What can hang from each mark
gesu: naded
zume: naded
zifavaz: naded
ganub: naded
gabos: naded
naded: gabos ganub gesu zifavaz zume
penug: bedi naded
bedi: penug

Every row comes from one small tree of marks. The marks that hang from a mark follow it in brackets, in alphabetical order. Every link used is in the known rows. Which tree was each row made from?
Known rows
zume(naded(gabos ganub gesu zifavaz)): [-25.2  32.2 -37.3  13.8   2.6  12.5   6.2 -11.8  20.2 -45.7  21.1 -29.0
 -34.6 -29.2 -10.7  18.7  -9.5  -5.1  12.4 -22.7  26.0   5.1  12.0 -14.4
 -12.8   8.1]
bedi(penug(naded(zifavaz))): [ 43.3 -12.6  57.4  25.3 -22.3 -10.3  11.5  11.4  -8.9  -7.0 -33.1  24.2
  37.2  22.6  -3.3 -22.8  18.7  17.5  -9.3   9.6 -49.0   5.0  51.0   6.2
   7.3  -9.5]
gesu(naded(zifavaz)): [ 19.7  -5.1  37.9  24.8 -27.9   3.0  14.6   5.2 -14.3   3.0 -18.4  25.2
  40.1  -2.5  -0.5 -11.1  15.1 -11.2   9.4  27.9 -32.2  17.1  21.0 -11.0
  -6.5  14.2]
bedi(penug): [ 43.7 -48.8  83.6 -15.5  -6.9  -3.3   1.5  18.1 -27.5  16.0 -44.7  -4.2
  36.4  -2.0   7.0 -39.8  30.7   3.4 -25.8  18.6 -27.9  -0.3  25.4   2.0
  21.4  19.5]
bedi(penug(naded(gesu))): [ 63.9  -4.3  37.9  -6.8  -9.9  -9.9   8.2  13.9 -22.4  25.7 -13.1 -10.3
   7.4  33.6  -2.6 -43.4  18.6  -2.1 -29.0  -6.4 -21.5  -2.6  38.9  25.2
   0.8  -8.0]
naded(gabos ganub gesu zifavaz zume): [-47.2  27.3 -49.0 -20.2  42.2  14.0 -16.3 -20.5  10.2  -9.9  13.7   3.8
 -23.3 -10.9  -3.1  21.8  -9.6  -4.2   0.6  -4.1  31.7  15.6 -11.6 -37.8
   0.7  -7.9]
zume(naded): [ 22.8 -48.8  39.9  14.0 -30.1 -14.8   6.7  27.7  11.9  16.8 -27.1 -32.2
  30.7 -34.0   8.6 -17.9   9.5  -2.5   9.1  11.2   5.2  11.8  11.6  16.6
  -5.5  33.5]
naded(gesu zifavaz zume): [-15.4   8.8   5.6 -21.1  28.6   6.3 -13.5   3.9   7.8  51.3 -21.0   9.9
  22.4 -13.6  18.3 -16.0  22.3  -1.0   0.2  13.5  13.2  32.4   3.3 -17.6
  -2.2 -16.5]
gabos(naded(ganub gesu zifavaz zume)): [-23.8  44.8 -41.7  15.0  22.3   6.7  18.2  -2.1 -14.6 -12.0  -2.7  34.3
  -7.1 -21.4  19.5   2.3 -11.0   7.9  -1.9   1.8  10.1  13.4   7.3  -9.3
  -3.9 -14.7]
bedi(penug(naded(ganub zifavaz zume))): [ 17.1  -1.3   3.2  27.3   5.9 -14.7   8.0  -8.3 -13.6 -32.0 -21.2  46.2
  23.6  20.4  -6.3  14.6  -5.3  22.9  -4.8   5.2 -16.4 -11.3  30.9 -28.8
  17.0 -12.7]
zume(naded(gabos gesu zifavaz)): [ -8.1  25.0  -5.4  -6.1  -6.8   8.9   4.7   7.1  29.3  -0.4  10.1 -34.0
 -12.8 -16.5  -1.9   0.6  10.2   6.5  10.8 -12.6  12.5  10.6  24.3  -3.4
 -20.9  -0.8]
penug(bedi naded(gabos ganub)): [ 30.7 -24.9  16.2   0.6 -17.2 -16.2   0.1  -3.9 -12.0 -28.3  22.5  -5.8
 -38.1  18.5   0.8  10.9 -30.9 -12.2   9.3 -13.3  -5.2 -35.9 -55.4  16.2
  15.9  17.9]
ganub(naded(gabos gesu zifavaz zume)): [-31.0  43.8 -41.9 -28.8  31.0  22.8 -12.4 -26.2  35.8  42.2  12.6 -12.4
  21.6  -6.9   2.5  15.8  23.1  18.1  10.3  -4.5  30.8  11.8   9.9  -5.7
 -12.9 -28.8]
bedi(penug(naded)): [ 55.4 -42.7  59.3  11.0 -25.1 -15.3   3.6  18.4 -16.4  14.1 -32.5   4.9
  29.6  29.7  -0.5 -33.2  20.2   8.1 -21.9   5.5 -36.9 -14.9  37.3  29.8
  12.2   3.7]
gabos(naded(ganub zifavaz)): [-17.1   0.5  10.8  42.5 -18.3   6.6  26.0  11.6 -13.7 -52.5 -12.8  27.7
   1.0 -37.2  12.2  -6.9  -9.4  -3.6   2.0   8.6 -19.0  13.4   5.8   5.2
   2.8  17.8]
naded(gabos gesu): [  3.1 -14.4  14.8 -35.1  11.0   9.9 -11.8   5.0   3.8  30.5  -0.9 -35.5
 -14.8  -4.9   1.7 -33.6  14.5 -23.4 -10.1  -1.7   9.8  11.0  -8.9  20.4
  -5.0  15.2]
zifavaz(naded(gabos ganub)): [-30.0 -22.9  -9.2  10.4 -26.4   9.7   5.9  -5.7  -4.8 -46.2  19.8 -21.8
 -19.3  -7.2 -26.7   8.5 -13.4  13.1  -4.9 -14.1   1.6 -18.7 -19.1  18.6
   1.0  17.1]
ganub(naded(gesu zifavaz)): [ -8.8  27.9   9.8  -7.6   6.8  23.2  21.5  -8.3  18.2  36.9   3.5 -23.5
  26.6 -24.0   9.1 -26.6  27.1  -2.9   5.1  -2.3  14.4  29.7  11.1  18.7
 -18.1  -0.5]
gesu(naded(ganub zifavaz)): [  0.5  -2.4  13.5  36.0 -17.8   1.0  26.0  -5.0 -17.6 -39.8   2.1  25.3
   8.7 -14.0  -9.7   4.8   1.1 -21.3   3.3  20.9 -12.3  10.8   6.9 -27.2
  -2.1  23.6]
penug(naded(ganub zifavaz)): [ -7.5 -18.0  12.7  43.4 -18.5 -10.1  10.3  -1.3   1.9 -35.8  -5.9  15.7
  -4.3  -4.5  -3.7  -0.3 -15.3 -13.0   4.0   2.7 -14.3   6.8  -1.0  10.0
  -1.9  17.3]

Write each row's tree
[-11.9   4.6  -6.5  14.1 -14.7  14.5  27.4  -1.0 -18.8  -4.4  18.0 -32.7
 -23.7 -14.8  -6.7 -18.1 -11.5  -2.8 -13.8 -18.4  14.5   2.9  -8.3  17.2
  -7.3  17.5] -> zifavaz(naded(ganub gesu))
[-19.6 -20.7 -15.8 -18.6   7.5   8.1 -27.5  -9.1  28.6  45.8  -7.8 -17.3
  46.6 -15.6  -1.4   6.9  21.1  17.3  10.1   7.8  25.1  -5.1  -5.3   8.9
   2.2  -0.2] -> ganub(naded(gabos zume))
[-32.1  19.1 -59.2 -11.1  12.6  12.1  -4.3 -10.8  -1.5  -4.6  31.5 -21.7
 -29.6  -0.1 -16.8  21.8 -14.3  16.4 -10.0 -16.7  33.7 -11.9 -16.7  -2.4
  -4.8 -11.1] -> zifavaz(naded(gabos ganub gesu zume))
[-32.1  12.8 -41.6  13.1   5.7   0.4  -7.5 -17.9   1.1 -38.0  10.6  39.7
   7.8   5.4 -16.8  44.4 -12.9  -0.4  10.7  17.5   0.2  -6.0   3.5 -46.0
   2.1   0.5] -> gesu(naded(gabos ganub zifavaz zume))
[-27.3  21.6 -20.6 -37.0  31.3  10.5 -22.6  -3.6  20.5  31.9  -4.6   0.2
  -2.4  -2.7   6.6   5.8  16.7   5.0   3.2   3.2  16.6  13.8   1.9 -25.5
  -1.0 -28.1] -> naded(gabos gesu zifavaz zume)
[-14.6   7.2 -12.4  21.6 -14.7  11.4   4.2 -14.1  -5.0 -52.6  17.4  22.8
 -10.0  -4.2 -23.7  18.2  -5.5  -9.5   7.8   9.3  -8.7  -2.5   7.4 -28.5
  -2.5  15.4] -> gesu(naded(gabos ganub zifavaz))
[  2.9  21.8  -5.6  -5.0  -9.3   6.9 -10.2  -1.5  18.9  12.5  14.0  -9.2
 -21.9  12.6  -7.4  -4.8   5.5  -6.2   9.6 -10.7 -15.8   5.5  14.2  25.9
 -12.8 -22.8] -> penug(naded(gabos gesu zifavaz))
[ 42.5   7.5  -9.3 -37.2  13.5 -20.4 -12.7   0.9  -0.5  48.2  15.3  -5.8
 -21.1  44.3  12.0  10.5 -13.2   5.4   3.3 -14.2   6.9 -27.5 -31.4  12.1
   6.0 -29.5] -> penug(bedi naded(gabos gesu zume))
[ 38.1 -30.3  17.2 -16.2  -0.6 -28.0 -18.9   4.5   2.0  32.9   0.6   6.4
   2.7  33.7  12.9  23.7  -8.2  13.4   6.5  -3.3 -11.6 -35.1 -39.8  13.4
  15.7 -15.9] -> penug(bedi naded(gabos zume))
[-19.7 -19.4  -8.0  -9.1  -9.4  -0.2 -17.9   5.0  12.8  22.7  -7.5  -5.0
  31.3   0.6 -12.8  10.2   2.2  31.6  -0.2  -1.4  -1.6 -12.4  -8.9   7.2
   2.0  -6.2] -> zifavaz(naded(gabos zume))
[-18.8  12.2  13.0 -27.4  13.3  16.1  -6.9  -0.4  14.5  12.8  -0.9 -14.5
 -12.7  -6.4   4.7 -16.1  15.7 -10.5   0.7  -4.5   1.3  18.4   2.9  -2.5
  -7.6  -6.6] -> naded(gabos gesu zifavaz)
[-36.3  -0.6 -37.7 -37.5  43.2   4.7 -19.9 -14.3   0.5   6.1  10.6 -12.3
 -30.2  -9.8  -6.0   4.2 -11.0 -14.3  -4.8  -6.2  43.9  -4.5 -22.8 -19.1
   5.4  -2.3] -> naded(gabos ganub gesu zume)
[ 16.8 -14.2  -6.7  -9.1   9.0 -27.1 -12.6  -8.4  -5.5 -10.4  16.0  10.3
 -24.5  30.8   3.4  33.0 -32.1   1.8  11.0 -11.0   4.6 -40.1 -50.2  -3.4
  21.2   0.1] -> penug(bedi naded(gabos ganub zume))
[  9.6   3.1  15.3  22.1 -10.5  -0.8   1.9 -12.5  -4.2 -65.6   3.1  23.7
 -14.0  26.5 -20.4  10.6   0.0  14.4 -10.9  -9.8 -26.5 -18.9  29.1 -10.2
  17.3  -7.3] -> bedi(penug(naded(gabos ganub zifavaz)))
[ -4.4  35.8 -14.6   2.1  16.4  10.0   6.5  10.8  -5.5  22.9 -22.2  27.6
  19.7 -17.7  22.4 -12.2  13.0  11.0  -3.8   9.2 -10.7  18.1  20.3   1.2
  -9.3 -20.8] -> gabos(naded(gesu zifavaz zume))
[ 50.0 -30.0  43.3  -8.0 -23.5 -22.6  -3.3   8.9  -3.2  14.0   4.1 -10.1
 -15.9  26.2  11.7  -7.3  -7.9  -1.3   3.3  -7.4 -24.8 -27.5 -35.2  32.2
  12.3   9.6] -> penug(bedi naded(gabos))
[ -9.7   5.3 -13.1  -1.2  -2.4  -1.5 -17.5  -5.5   9.3  12.6  -5.3  38.2
  32.2  11.3 -12.3  26.9   9.6   9.1   9.6  29.3 -13.3   4.0  22.5 -35.4
  -4.4 -18.3] -> gesu(naded(gabos zifavaz zume))
[-23.0  40.0  -7.9 -17.4   5.1  29.0   5.8 -15.4  32.2  17.0  19.5 -33.2
   2.7 -20.2  -1.2  -9.5  24.9   3.4   7.4 -13.0  19.9  14.4  13.2  13.4
 -14.3 -12.5] -> ganub(naded(gabos gesu zifavaz))
[  4.6  -7.8  -8.4  11.0   1.1  -3.9  21.4   6.8  -5.9 -17.6   6.8 -42.5
 -23.3 -35.4   4.2 -12.3 -13.7 -19.3  -0.9  -7.7  42.6   8.1   3.5   1.8
 -11.5  30.2] -> zume(naded(ganub gesu))
[ -4.5   4.4  -8.9  -9.3  -1.7   2.1   1.9   8.3  -6.8  57.2  -5.8 -16.6
  24.7   4.2   3.7 -12.1   6.0  17.9 -12.9  -0.9  12.5  11.4  -4.5  13.2
  -8.3 -14.0] -> zifavaz(naded(gesu zume))
[-17.2  -8.0  -2.6 -26.5  18.9  10.5 -11.2  -7.0  -3.8 -16.7  14.8 -33.3
 -46.1 -11.2  -1.7 -17.5  -7.3 -30.9  -9.2 -11.1  33.8  -2.2 -25.3   6.1
   2.6  19.6] -> naded(gabos ganub gesu)
[ 71.4  -6.1  39.2 -14.4  -9.5 -17.9  18.4  13.5 -19.1  47.4   9.3 -17.3
 -20.8  26.9  19.5 -33.0  -4.8 -16.6  -3.5 -12.7  -6.7  -9.4 -30.0  36.1
   2.4  -0.4] -> penug(bedi naded(gesu))
[  1.2   1.1  12.2   7.6 -26.2   4.8  -3.7   0.3   1.0  -8.3  -2.1  23.3
  17.7   6.6 -13.5   3.8  14.9  -4.5   8.6  20.7 -28.3   2.9  15.6 -12.0
 -10.3   2.3] -> gesu(naded(gabos zifavaz))
[-14.8  13.8 -33.8 -31.2   4.8   7.9 -16.7  -1.6   3.9  36.5  11.8 -20.7
   7.3  13.8 -14.5   7.6   5.6  27.6  -8.6 -13.1  12.9 -10.4  -7.0  14.2
  -5.8 -23.2] -> zifavaz(naded(gabos gesu zume))
[ 39.7  12.9  -9.8 -28.2  13.4  -9.7 -21.4  -2.3  -4.3  31.6  -1.3  -2.3
   2.6  44.8 -10.9  -4.2  11.8  18.5 -21.5  -7.8   1.9 -26.7  36.3   7.6
   6.8 -40.6] -> bedi(penug(naded(gabos gesu zume)))
[  4.4  27.5  12.6   8.2  -5.1  14.4  26.2  19.3  -9.3   5.0 -13.2  11.8
   3.2 -22.1  23.6 -33.1  12.6  -0.8  -6.2   1.7 -21.9  20.6  20.0  29.4
 -15.3  -6.3] -> gabos(naded(gesu zifavaz))
[-53.8  -5.5 -15.9  -6.2  25.0   3.0 -22.2 -14.0  16.9 -26.6  -5.2  18.3
   4.3 -14.8  -0.3  27.7  -6.3   2.8   8.5   9.5  13.2  10.6 -19.6 -37.9
  10.7   2.0] -> naded(gabos ganub zifavaz zume)
[ 45.7 -33.4  43.9  16.2 -16.5 -25.3  20.3   4.9 -26.9  -6.5   7.9   0.5
 -22.8  14.8  15.6  -9.9 -30.8 -18.3   2.3 -11.9  -8.0 -20.2 -46.1  20.6
  18.2  24.1] -> penug(bedi naded(ganub))
[ 13.4 -22.5  -5.7 -13.0  -0.5  -8.9 -25.5   2.4   1.4  28.3  -5.4  17.3
  32.0  18.1  -8.5  14.8   5.9  -3.6   0.6  33.7  -4.4 -11.8   9.3 -17.7
  -1.8   4.4] -> gesu(naded(gabos zume))
[  8.2   2.4 -29.7 -26.3  11.2 -12.5 -27.3   3.0  14.7  41.7   6.0  -7.6
  -8.5  25.8  -7.0   0.2  -0.6  -3.9   2.3  -2.7  18.4  -9.4   2.8  23.2
  -4.8 -26.6] -> penug(naded(gabos gesu zume))
[ 39.6 -35.0  32.5  27.9 -17.6 -16.9  12.2   4.4 -27.3 -35.8 -15.5   5.8
   2.4  22.8  -8.6 -16.3  -5.4  -1.8 -21.1   3.4 -24.5 -18.0  20.2  13.0
  18.5  15.5] -> bedi(penug(naded(ganub)))
[-13.8  33.2 -11.4  21.6   3.2  15.6  32.4   1.7 -18.4 -30.6   6.5  13.0
 -23.7 -34.4  16.1 -19.3  -8.9  -8.9  -8.5  -6.6  -1.6  19.1  12.8   8.9
 -10.9   4.9] -> gabos(naded(ganub gesu zifavaz))
[-42.3 -15.9   9.6  -0.5   4.7   9.6  -7.6  -7.1  11.1 -49.4  -2.1   5.3
 -16.7 -19.4  -7.2   8.6  -1.7 -12.5   8.3   4.7  -0.8  10.1 -18.7 -20.1
  10.4  16.5] -> naded(gabos ganub zifavaz)
[-18.1 -28.1 -32.2   6.9   2.1 -16.9 -25.7  -9.1   9.4 -15.3   3.5  10.8
 -10.6   4.6 -12.8  24.5 -21.3 -13.4   9.0  -0.4  18.8 -23.0 -18.4   3.8
  10.9   1.4] -> penug(naded(gabos ganub zume))
[-36.3  -8.5  -6.0  23.0 -10.9   0.4   3.4  -1.4  24.9 -64.4   7.2 -16.3
 -12.2 -34.2  -9.8  26.7 -13.2   5.2  20.6  -5.8  10.7   0.9   5.5 -18.1
  -4.8  21.3] -> zume(naded(gabos ganub zifavaz))
[  4.8   7.5 -12.5  14.8   0.3   9.4  27.1  10.4 -26.9 -21.4   1.7  -7.2
 -24.9 -33.5  17.8 -31.5 -10.7 -22.3 -18.0  -3.7   7.6   3.1  -1.2  31.2
  -5.5  22.1] -> gabos(naded(ganub gesu))
[ 35.9  -1.8  41.4   0.5 -18.2 -13.4  -4.2   0.4   5.2  -1.4   3.1   9.6
 -12.1  28.3   8.4  12.0  -6.0  10.0  17.1  -9.1 -41.3 -16.7 -27.7  11.7
   7.5  -6.5] -> penug(bedi naded(gabos zifavaz))
[ -8.0  -1.9   3.5  19.9  -2.1  -0.7   4.9  19.2  -1.6  12.5 -37.2  39.8
  51.5 -26.5  28.1   1.0   9.7  19.6   4.6  22.7 -26.3  12.5  14.9   0.6
   1.0 -14.5] -> gabos(naded(zifavaz zume))
[-10.0 -14.8 -37.1   5.1   5.8  -8.6 -20.2 -11.6 -10.8 -20.2  12.0  21.6
   5.0  10.8 -21.7  29.2 -14.2 -10.0   4.3  18.1  16.8 -20.6  -7.4 -31.0
   4.0  10.3] -> gesu(naded(gabos ganub zume))
[  4.4  11.6  22.6  12.5  -5.4  -0.4  22.2  15.6  17.5  15.5  -9.3 -25.8
   8.5 -28.5   9.2 -16.5  14.1   0.9  12.8  -4.1   7.2  25.3  28.4  -5.2
 -19.3   4.7] -> zume(naded(gesu zifavaz))
[-23.6  11.5 -41.3   6.9  13.6   4.8  10.1  -5.5 -12.7   5.9   9.4 -10.3
  -5.4  -5.3  -6.9   3.7 -16.4  11.5 -14.9 -13.4  24.2   1.0 -16.2  -1.9
  -4.2  -5.0] -> zifavaz(naded(ganub gesu zume))
[ 23.2   0.9   8.4 -11.4  -1.6 -18.8 -15.8  -2.5  10.4  17.3   1.4  27.1
  11.4  31.5  13.0  25.8 -11.9  22.6  21.5  -3.5 -22.7 -19.3 -28.8 -10.4
  10.6 -26.7] -> penug(bedi naded(gabos zifavaz zume))
[-24.6  12.3   7.9  -0.9  16.4  12.4  16.2  -4.2  -4.9 -17.1   2.1 -10.5
 -21.1 -21.6   8.6 -17.9  -0.5 -23.8  -4.6  -1.7  14.7  35.3  -9.6 -17.9
  -4.2  10.4] -> naded(ganub gesu zifavaz)
